Every row comes from one small tree of marks. The marks that hang from a mark follow it in brackets, in the order of their numbers. Every link used is in the known rows. Which tree was each row made from?
Known rows:
k_721{k_385}: -0.70 -1.74 0.42 -1.91 -1.51 -2.00 0.76 0.94 0.24 1.32 0.92 -2.12 -0.54 1.92 -3.17 -1.10 -2.05 -0.23 -0.31 1.87 -1.05 2.41
k_385{k_721{k_638{k_477}}}: -1.01 -0.34 1.47 -1.67 -2.10 -1.85 0.31 0.72 0.84 0.38 2.17 -0.92 -2.33 1.75 -4.42 0.58 -2.90 -0.99 0.95 0.54 -1.30 0.24
k_638{k_385{k_721} k_477}: 0.03 -0.25 1.32 -1.09 -1.84 0.48 0.95 1.44 0.97 -0.67 0.76 -1.10 -1.21 2.35 -3.67 1.27 -3.61 -1.29 -0.05 -1.06 -2.57 -0.12
k_638{k_721}: -0.40 0.28 1.39 -1.01 -2.11 -0.91 1.52 1.77 2.33 -0.71 -0.15 -0.70 -1.77 0.96 -2.10 -0.40 -1.50 -0.61 -0.68 0.75 -1.35 -0.04
k_721{k_385{k_638{k_477{k_307}}}}: 0.37 -2.65 -1.52 -0.65 -3.93 -1.55 1.12 1.69 0.44 -0.32 3.89 -3.65 -1.38 1.32 -4.35 -0.28 -2.85 0.79 0.02 2.06 -0.57 1.93
k_721{k_638{k_385}}: -0.50 -2.08 1.83 -2.39 -2.48 -1.00 0.55 2.67 1.60 0.37 0.03 -1.57 -2.37 2.57 -3.22 -1.70 -2.38 -0.35 1.17 2.72 -2.52 1.81
k_638{k_385}: -0.27 -1.83 0.94 -1.75 -2.45 0.33 1.63 2.05 1.06 -0.01 0.07 -1.37 -1.69 1.64 -2.75 -1.19 -2.16 -0.99 -0.67 0.81 -1.58 1.17
k_140{k_307}: -0.31 -1.62 -1.36 -1.39 -2.17 0.88 4.10 1.12 0.41 1.55 0.75 -1.50 -0.86 -0.77 -4.36 -1.75 -1.76 0.33 -1.73 -0.21 1.31 0.42
k_140{k_307 k_638{k_385 k_477} k_721}: 0.89 -0.93 1.70 -2.73 -1.36 1.04 1.89 1.15 -1.59 0.59 3.04 -2.32 -2.50 -1.86 -4.57 -0.09 -3.21 1.12 -1.57 -0.72 0.34 1.81
k_721{k_638{k_385 k_477}}: -0.35 -2.02 1.17 -2.72 -2.32 -0.72 0.33 1.66 0.53 0.22 1.30 -2.10 -2.31 1.44 -4.46 -0.99 -3.03 -1.78 1.04 0.01 -1.52 0.98
k_140{k_307 k_721{k_385}}: 0.37 -2.53 1.05 -2.60 -0.94 -1.36 1.44 -0.27 -0.42 2.27 1.97 -2.79 -1.60 0.95 -4.10 -1.18 -1.53 2.03 -1.21 1.04 -0.53 2.28
k_721{k_638{k_477}}: -0.85 -1.27 0.13 -2.56 -2.41 -1.90 1.10 0.84 0.05 0.90 2.30 -1.89 -2.71 0.12 -4.32 -1.07 -2.14 -2.10 0.50 -0.41 0.31 0.61
k_721{k_385 k_638{k_477{k_307}}}: -0.72 -1.88 -0.47 -2.02 -3.20 -2.65 0.94 1.40 -0.48 1.72 4.63 -3.32 -1.96 1.69 -4.99 -0.37 -3.43 0.48 1.01 2.86 -0.99 1.46
k_140{k_307 k_477 k_721{k_385{k_638}}}: 0.79 -2.61 -0.11 -1.17 -2.03 -1.03 0.84 0.32 0.44 1.05 1.78 -2.72 -0.41 0.10 -3.35 -1.67 -1.04 2.89 0.58 1.63 -0.11 2.52
k_721{k_385 k_638{k_477}}: -0.98 -1.89 0.74 -3.03 -1.43 -2.75 -0.44 0.26 -0.30 1.83 2.41 -2.95 -1.85 1.68 -5.03 -0.81 -2.75 -0.88 1.24 0.97 -0.83 2.49
k_477{k_307}: -0.40 -1.20 -1.19 -0.52 -4.26 -0.51 4.05 2.51 0.47 0.27 2.80 -1.41 -1.99 0.01 -2.63 -1.01 -1.94 -0.17 -1.21 2.35 0.13 -0.17
k_638{k_477{k_307} k_721{k_385}}: 0.06 -0.16 0.17 -0.89 -3.07 -1.16 1.44 1.75 0.89 -0.30 3.20 -2.99 -1.12 1.52 -4.12 1.28 -3.35 0.62 -0.22 1.26 -1.65 0.31
k_140{k_638{k_385}}: -0.65 -0.32 1.93 -1.36 -2.34 0.05 1.85 3.14 0.05 0.12 0.88 -1.24 -1.67 0.36 -2.70 -0.79 -3.28 0.61 -0.89 2.88 -1.21 3.21
k_140{k_638{k_385{k_721}}}: -0.48 0.59 3.44 -0.78 -1.91 -0.16 0.86 2.80 0.81 -0.20 0.92 -0.31 -1.10 2.40 -2.87 0.86 -3.98 1.53 0.10 3.67 -2.95 2.47
k_140{k_307 k_477 k_721{k_385}}: 0.23 -1.66 0.01 -2.22 -1.42 -0.37 1.74 0.26 -0.84 2.37 1.91 -2.32 -0.40 -1.00 -3.29 -1.40 -1.04 1.97 0.07 0.46 0.52 1.06
k_140{k_638}: -1.25 0.03 0.95 -1.18 -2.24 -1.03 2.52 2.26 -0.59 0.72 1.69 -0.98 -1.79 -1.09 -2.76 -1.04 -2.37 0.08 -1.36 2.58 0.70 2.73
k_385{k_638{k_477{k_307}} k_721}: 0.72 -0.71 -0.78 0.93 -4.62 -0.77 2.12 1.99 1.70 -1.52 3.90 -1.45 -2.05 1.80 -3.70 1.09 -3.29 0.46 -0.31 1.57 -1.05 -0.40

Write each row's tree:
0.10 -2.66 0.97 -3.86 -0.72 -2.50 0.00 -0.96 -0.93 2.67 3.37 -3.59 -2.60 0.55 -5.64 -0.98 -2.39 1.30 0.74 0.19 -0.27 2.09
k_140{k_307 k_721{k_385 k_638{k_477}}}
0.29 -0.32 0.34 -0.17 -3.85 0.99 2.45 2.42 0.89 -0.79 3.04 -1.33 -1.60 2.36 -3.74 1.64 -4.04 0.06 -0.25 0.75 -2.26 -0.96
k_638{k_385{k_721} k_477{k_307}}
-0.67 0.69 -1.23 -0.31 -2.46 1.85 4.62 2.16 -1.07 1.98 1.71 -0.76 0.25 -3.86 -3.51 -1.18 -2.38 1.81 -0.97 1.37 2.82 1.63
k_140{k_307 k_477 k_638}
0.11 -1.17 0.62 -1.45 -4.66 -2.38 2.16 2.13 0.20 1.11 4.38 -1.46 -3.47 -0.70 -1.36 -1.82 -0.76 1.07 1.36 3.31 -0.41 -0.56
k_140{k_477{k_307} k_721{k_638}}
-0.69 -0.12 0.32 -0.51 -4.06 -1.80 2.00 1.67 0.91 0.24 4.43 -1.42 -2.60 1.83 -4.44 0.94 -3.45 0.48 0.97 2.15 -1.51 -0.95
k_385{k_721{k_638{k_477{k_307}}}}
0.52 -0.04 1.66 -1.64 -2.11 0.66 0.53 1.90 1.73 -1.46 -0.07 -1.62 -1.61 1.27 -3.34 0.90 -2.93 -1.60 -0.12 -1.60 -2.15 -0.24
k_638{k_385 k_477 k_721}
0.58 -1.79 -2.06 0.09 -4.90 -0.60 2.68 2.24 0.92 -1.28 4.04 -2.39 -2.38 -0.12 -3.60 -0.59 -2.23 -0.61 -0.90 0.79 0.56 0.25
k_385{k_638{k_477{k_307}}}
-0.16 0.58 2.00 -1.36 -2.55 -1.58 1.78 1.69 -1.39 0.72 2.62 -0.81 -2.42 -2.68 -0.70 -1.22 -1.06 0.36 -0.58 1.73 1.19 1.67
k_140{k_477 k_638 k_721}
0.15 -2.50 -0.24 -1.36 -1.89 -1.80 -0.47 0.51 0.66 0.00 1.84 -3.20 -1.21 1.43 -4.58 -0.91 -2.59 -0.74 0.12 0.23 -0.56 2.85
k_721{k_385{k_638{k_477}}}
0.67 -0.55 0.41 -0.57 -2.82 -1.01 0.14 1.43 2.76 -2.14 0.83 -1.88 -2.02 0.62 -3.22 0.18 -2.02 -0.97 -0.15 -0.74 -0.60 0.54
k_385{k_638{k_477 k_721}}
0.13 0.45 -0.27 -0.59 -4.13 -0.35 2.85 2.12 1.48 -1.00 3.12 -1.69 -2.15 -0.31 -3.16 0.98 -2.60 -0.42 -1.07 -0.09 -0.26 -1.54
k_638{k_477{k_307} k_721}
0.04 -0.83 0.22 0.10 -2.68 -1.13 0.51 0.87 1.91 -1.38 1.71 -1.15 -1.67 1.79 -3.70 0.63 -2.95 -0.87 -0.17 -0.22 -1.16 0.80
k_385{k_638{k_477} k_721}
0.38 0.92 1.69 -0.71 -3.73 0.79 2.22 3.74 0.71 -1.49 3.27 -1.74 -1.79 -0.08 -3.68 1.77 -4.48 1.19 -0.62 2.25 -1.64 0.89
k_140{k_638{k_385 k_477{k_307} k_721}}
0.12 -0.45 -0.31 -1.77 -1.74 2.32 3.21 1.80 -1.04 1.05 1.89 -2.26 -0.71 -1.86 -5.53 0.00 -4.12 0.61 -1.48 -0.63 1.10 2.10
k_140{k_307 k_638{k_385 k_477}}
0.02 -1.81 0.01 -1.88 -4.15 -0.46 1.96 2.68 0.53 0.35 3.47 -2.71 -2.73 1.20 -4.21 -0.44 -3.40 -0.31 1.02 1.71 -1.42 0.20
k_721{k_638{k_385 k_477{k_307}}}
0.90 0.01 0.53 -0.77 -3.95 0.87 2.06 2.90 1.71 -1.67 2.24 -2.05 -1.81 1.30 -3.41 1.04 -3.36 -0.23 -0.49 0.26 -2.06 -1.14
k_638{k_385 k_477{k_307} k_721}
-0.31 0.27 2.07 -0.69 -1.62 1.69 2.82 2.57 0.82 0.79 0.84 -0.67 -0.08 1.16 -4.53 0.82 -4.33 3.28 -0.67 2.86 -1.62 2.25
k_140{k_307 k_638{k_385{k_721}}}
-0.27 0.24 0.10 0.12 -4.66 1.35 3.64 4.30 -0.45 0.09 2.92 -0.91 -0.58 -1.32 -1.70 -0.53 -2.88 1.91 0.28 4.15 -0.45 1.65
k_140{k_477{k_307} k_638{k_385}}
1.01 -0.43 -0.84 0.22 -4.79 -0.61 1.72 2.55 2.43 -2.30 2.81 -2.27 -2.56 0.52 -3.40 0.82 -2.72 0.21 -0.22 1.24 -0.81 -0.35
k_385{k_638{k_477{k_307} k_721}}
0.29 -2.22 1.38 -2.93 -3.05 -3.75 -0.14 0.76 -0.88 1.48 5.41 -3.49 -3.97 1.55 -4.07 -0.56 -2.33 1.18 1.03 2.59 -1.50 1.46
k_140{k_721{k_385 k_638{k_477{k_307}}}}
-0.38 -0.54 1.26 -2.01 -1.20 -1.41 -0.28 0.69 1.16 -0.03 1.09 -2.66 -0.99 1.64 -3.89 0.82 -2.72 -0.60 -0.26 -0.67 -1.44 1.02
k_638{k_477 k_721{k_385}}
-0.13 -0.13 1.97 -2.25 -2.01 -1.80 1.19 0.75 -1.85 0.36 3.74 -1.88 -3.90 -2.04 -2.86 -0.27 -2.22 -0.94 -1.78 -0.47 1.15 1.99
k_140{k_638{k_477} k_721}
1.11 -3.18 0.25 -1.27 -3.69 -3.00 0.11 1.09 0.14 -0.37 5.12 -3.76 -3.29 1.51 -3.45 -0.25 -2.06 1.15 -0.33 2.17 -1.13 2.07
k_140{k_721{k_385{k_638{k_477{k_307}}}}}
0.17 -1.38 0.37 -1.16 -3.70 -1.91 1.67 1.66 -0.61 1.41 4.06 -2.34 -1.84 0.25 -1.62 -0.82 -1.13 1.78 0.49 3.05 -0.71 0.69
k_140{k_477{k_307} k_721{k_385}}
0.13 -0.26 0.96 -1.47 -4.02 -1.69 2.76 1.77 -1.95 0.27 6.12 -1.88 -4.20 -2.22 -2.92 0.14 -2.65 0.42 -1.91 1.50 1.03 1.04
k_140{k_638{k_477{k_307}} k_721}
1.33 -3.49 1.07 -1.86 -1.69 -1.83 0.38 0.41 0.96 0.92 1.77 -3.12 -1.80 1.49 -4.16 -1.62 -1.56 2.84 -0.52 2.13 -0.94 3.28
k_140{k_307 k_721{k_385{k_638}}}
-0.01 -1.71 1.58 -3.36 -2.09 -3.32 0.00 0.18 -0.42 0.81 3.42 -2.10 -4.46 -0.01 -3.26 -1.21 -1.56 -1.66 0.09 -0.48 -0.33 0.60
k_140{k_721{k_638{k_477}}}
0.87 -2.44 1.34 -3.74 -1.75 -0.32 0.86 0.42 -0.16 1.08 2.11 -2.89 -3.23 0.33 -4.99 -1.13 -2.76 0.29 0.35 -0.96 -0.90 0.64
k_140{k_307 k_721{k_638{k_385 k_477}}}
